Known rows, with every step that occurs
rupazuz-zogorit-rivulor-rizoz-rofas: [-15.3 -54.1  11.7  -2.6  31.1 -37.8   3.2 -14.3   3.3 -35.4 -39.3 -23.4
  10.1  -6.7 -34.8   2.5   3.8  53.3 -34.5]
rupazuz-rizoz: [ -9.2  -5.2   2.3  -4.4  46.8  -3.7 -61.1 -30.9   2.6 -45.1 -34.8  -6.2
  21.8 -19.7  -1.2   8.5  14.3  44.3 -11.1]
rofas-rizoz-rivulor-zogorit-rupazuz: [-42.3 -32.3  15.8  32.5  11.1   8.9 -17.9  16.5  26.8 -19.3  39.9  42.7
 -44.5  14.5  10.9 -32.2  22.5  18.9 -39.8]
rivulor-zogorit-rupazuz-loleg: [-39.6 -32.5  31.7  -0.3   7.7  -6.7 -37.6  29.3  18.5 -26.1 -21.3  35.6
 -31.5  88.5  -3.6  -9.4  37.6   8.4 -40.8]
rofas-rizoz-rupazuz-loleg: [-73.8 -25.3  17.4   7.7   8.6  28.6 -42.5  31.5   8.3 -39.3  -7.2 -10.8
 -17.4  31.0  19.2 -11.2   7.5  19.6   5.2]
rofas-rizoz-rupazuz-loleg-rivulor-zogorit: [-84.2  -7.2  35.6  22.4 -38.9  20.2 -20.0  51.2  17.4 -29.1  16.1  18.4
 -39.9  41.1  31.5 -19.2  19.8   7.2  -0.8]
zogorit-rupazuz-loleg-rivulor: [-48.4 -15.0  29.7  17.3 -37.7  26.2 -44.4  41.5  20.8 -40.6 -30.6  23.3
 -35.1  61.2  -9.5  -8.1   0.3  17.8  -2.9]
loleg-rupazuz: [-44.4 -12.0  19.5 -16.8   9.9  26.4 -37.5   2.3  23.4 -37.0   4.3   4.3
   0.0  15.9 -24.6  -2.0  10.5   3.7  23.2]
loleg-rivulor-rizoz-rupazuz-zogorit: [-44.3  -8.7  22.5  19.0 -44.4   9.9  12.3  -7.8  28.6 -23.0   3.4 -40.2
 -30.7  -2.7 -24.5 -23.5  21.9  28.3   0.5]
rupazuz-zogorit-rivulor: [-32.2 -27.8  20.6  -5.6  21.1   3.4  -8.4  15.9   8.8 -20.6 -47.2 -16.4
 -20.5  -6.4 -16.9  16.4  35.9  33.3 -33.3]
loleg-rupazuz-rizoz: [-23.3   0.4  15.4  -5.8  10.8  -3.6 -53.6 -19.5  15.0 -47.1 -17.8   3.7
  10.4   7.2 -22.7  -4.4   1.4  25.0  18.0]
rupazuz-loleg-rivulor: [-51.7 -10.8  27.1  -4.1 -30.1  26.7 -46.8  38.8   4.0 -34.9 -29.7   1.7
 -17.7  34.7   2.9   9.4   8.7  21.0  13.2]
rupazuz-rizoz-rivulor: [-10.2 -22.6 -15.5   7.4  -3.7  21.6 -40.9 -29.2   2.1 -32.8 -20.7  -0.1
 -22.8 -35.5   4.9  -1.5   4.6  35.4 -15.7]
zogorit-rivulor-rizoz: [-15.2 -25.6  17.3   1.4   7.9   7.4 -52.0 -28.1   7.9 -33.2 -40.3  -4.2
   1.5 -17.5 -27.9   0.1  12.2  48.5 -48.2]
rizoz-rivulor: [-33.6 -35.8 -12.9  -4.1  -7.4  51.2 -28.5  -5.4   9.4 -20.0   3.6  -4.0
 -33.1 -24.6   1.3  -1.9  12.1  14.2  -9.2]
rupazuz-zogorit-rivulor-rizoz: [-12.4 -29.1  29.6   0.6  12.6 -23.4 -10.6  -8.5   6.9 -20.3 -46.1 -26.8
  -8.8  -2.4 -36.6   2.0  32.5  54.5 -49.4]
rivulor-zogorit-rupazuz-rizoz: [ -8.2  -8.4  16.2  14.6  39.3 -26.4 -47.1 -25.5  23.7 -41.1 -16.6  34.5
  -8.3  28.9  -4.0 -14.8  29.5  30.1 -46.7]
rofas-rizoz: [-41.7 -11.1  22.0   0.4  66.0   8.7 -49.1   7.9   4.0 -40.7   6.7  -7.2
  26.4 -15.1  11.4  -1.4  15.5  40.4   0.5]
zogorit-rupazuz-loleg-rivulor-rizoz: [-26.8 -16.2  39.4  23.1 -50.3   1.3 -47.9  13.8  18.1 -40.3 -31.5   9.8
 -23.0  66.8 -28.1 -20.4  -3.8  39.2 -16.3]
zogorit-rupazuz: [-28.8 -21.6  10.9   6.1  35.8  22.8 -47.1  -4.6  27.9 -44.0 -11.5   9.7
  -7.4  17.6 -16.1  -9.5  13.7  19.9 -21.1]

Rows
[-42.8 -27.3   2.3  13.4  20.0  34.0 -31.9  10.0   5.6 -26.8  19.9  -1.0
 -18.6 -31.2  15.2 -10.5   5.0  32.4  -4.1]
rofas-rizoz-rivulor
[ -7.3 -27.9 -14.3  26.5 -15.1  21.8 -42.2 -28.2  21.2 -36.3 -19.3  18.9
 -40.3  -9.1  -6.9 -19.2  -5.9  30.9 -31.6]
zogorit-rupazuz-rizoz-rivulor
[-65.8 -13.9   6.4  12.1  37.2  38.3 -36.3  -0.3  20.4 -40.8  19.8 -12.3
  -3.0 -23.1  14.9 -15.8   8.5  18.0   4.7]
rofas-rizoz-rupazuz
[-22.5  -2.6  27.6   9.3 -13.8  11.8 -41.7 -18.4  14.5 -35.0  -5.1 -16.2
   8.1 -11.9 -20.1  -9.1   7.3  41.4  -1.6]
loleg-rivulor-rizoz
[-15.1 -43.3  -1.3 -10.2  53.7 -15.2 -34.2 -38.7   4.0 -50.0  -6.6 -18.6
  41.6  -8.1 -21.0  -5.6 -10.7  41.2  -6.9]
rivulor-rizoz-rofas
[-42.0 -48.6  10.0  10.1 -40.1  17.0 -19.4  32.3  19.6 -11.8  -5.6  44.3
 -75.8  73.0   1.2 -19.8  29.6   0.6 -47.1]
rizoz-rivulor-zogorit-rupazuz-loleg
[-65.0 -25.2  18.8  19.0  17.8  15.2   0.6  23.4  19.4 -26.4 -14.2 -16.7
 -34.6 -20.4   2.5  -8.6  22.2  31.4 -23.0]
rofas-rizoz-rupazuz-zogorit-rivulor
[-45.3 -39.6  13.0   6.7 -50.8  29.4 -43.0  -2.1   8.6 -30.7 -56.5  -5.2
 -43.2  26.3 -21.0  -8.2   2.2  28.6 -43.6]
zogorit-rivulor-rizoz-rupazuz-loleg
[-12.0 -22.3  -6.5   4.1  -2.9   0.0 -27.8 -24.5   7.0 -15.5  -0.6  19.5
 -30.4 -14.8  12.8  -6.0  29.0  26.0 -37.5]
rupazuz-rizoz-rivulor-zogorit
[-38.1 -33.3  21.1  -1.2  11.4  14.2 -53.1  26.5  13.3 -40.5 -37.9  14.8
 -21.5  68.3 -11.7  -4.3  13.9  18.2 -20.0]
zogorit-rupazuz-loleg
[-43.0   0.5  26.2   3.1  -2.1  12.2 -23.2   8.9  20.1 -21.6  13.9  14.5
 -10.7   2.6   8.1   0.5  34.5   9.9  -9.8]
loleg-rivulor-zogorit
[-56.2 -31.9   6.0   4.1  -9.9  31.3   5.7   9.3  24.9 -20.7 -31.4 -19.6
 -49.6 -13.3 -11.2   2.1  28.4  16.1 -29.8]
rizoz-rupazuz-zogorit-rivulor
[-39.2  -4.6  29.9  22.0 -11.0  13.2 -25.9  11.1  38.1 -28.4  14.3  36.8
 -28.9  28.3  -2.1 -17.1  25.2   6.2 -23.3]
loleg-rivulor-zogorit-rupazuz
[-53.0 -10.1  37.0  -4.1 -31.6   5.5 -29.7  43.0   7.7 -21.2 -12.8  20.1
 -24.5  54.4  12.0   6.3  34.8  11.1  -9.1]
rupazuz-loleg-rivulor-zogorit
[-83.0  -7.6  27.0  24.9 -37.4  40.8 -35.5  45.8  14.7 -42.4  -0.4  -3.3
 -30.7  22.8  22.0 -14.3  -4.4  16.5  22.3]
rofas-rizoz-rupazuz-loleg-rivulor
[-38.8 -28.9   2.1  12.6 -23.8  40.1 -37.4 -35.6  22.3 -31.9 -27.4  -8.8
 -28.6 -26.0 -23.3 -11.2   3.9  28.5 -43.0]
zogorit-rivulor-rizoz-rupazuz
[-31.3 -20.6  22.1   4.1  38.3   1.0 -33.2  -2.0  31.0 -28.1   7.6  30.9
 -16.8  38.4  -8.0 -11.5  39.2   7.6 -39.9]
rivulor-zogorit-rupazuz
[-36.5 -33.8  -2.4  -5.5  -6.5  27.2 -13.6  -1.6  13.8  -6.8  21.1  17.8
 -43.6  -6.9  10.0  -5.7  36.0   4.8 -30.0]
rizoz-rivulor-zogorit
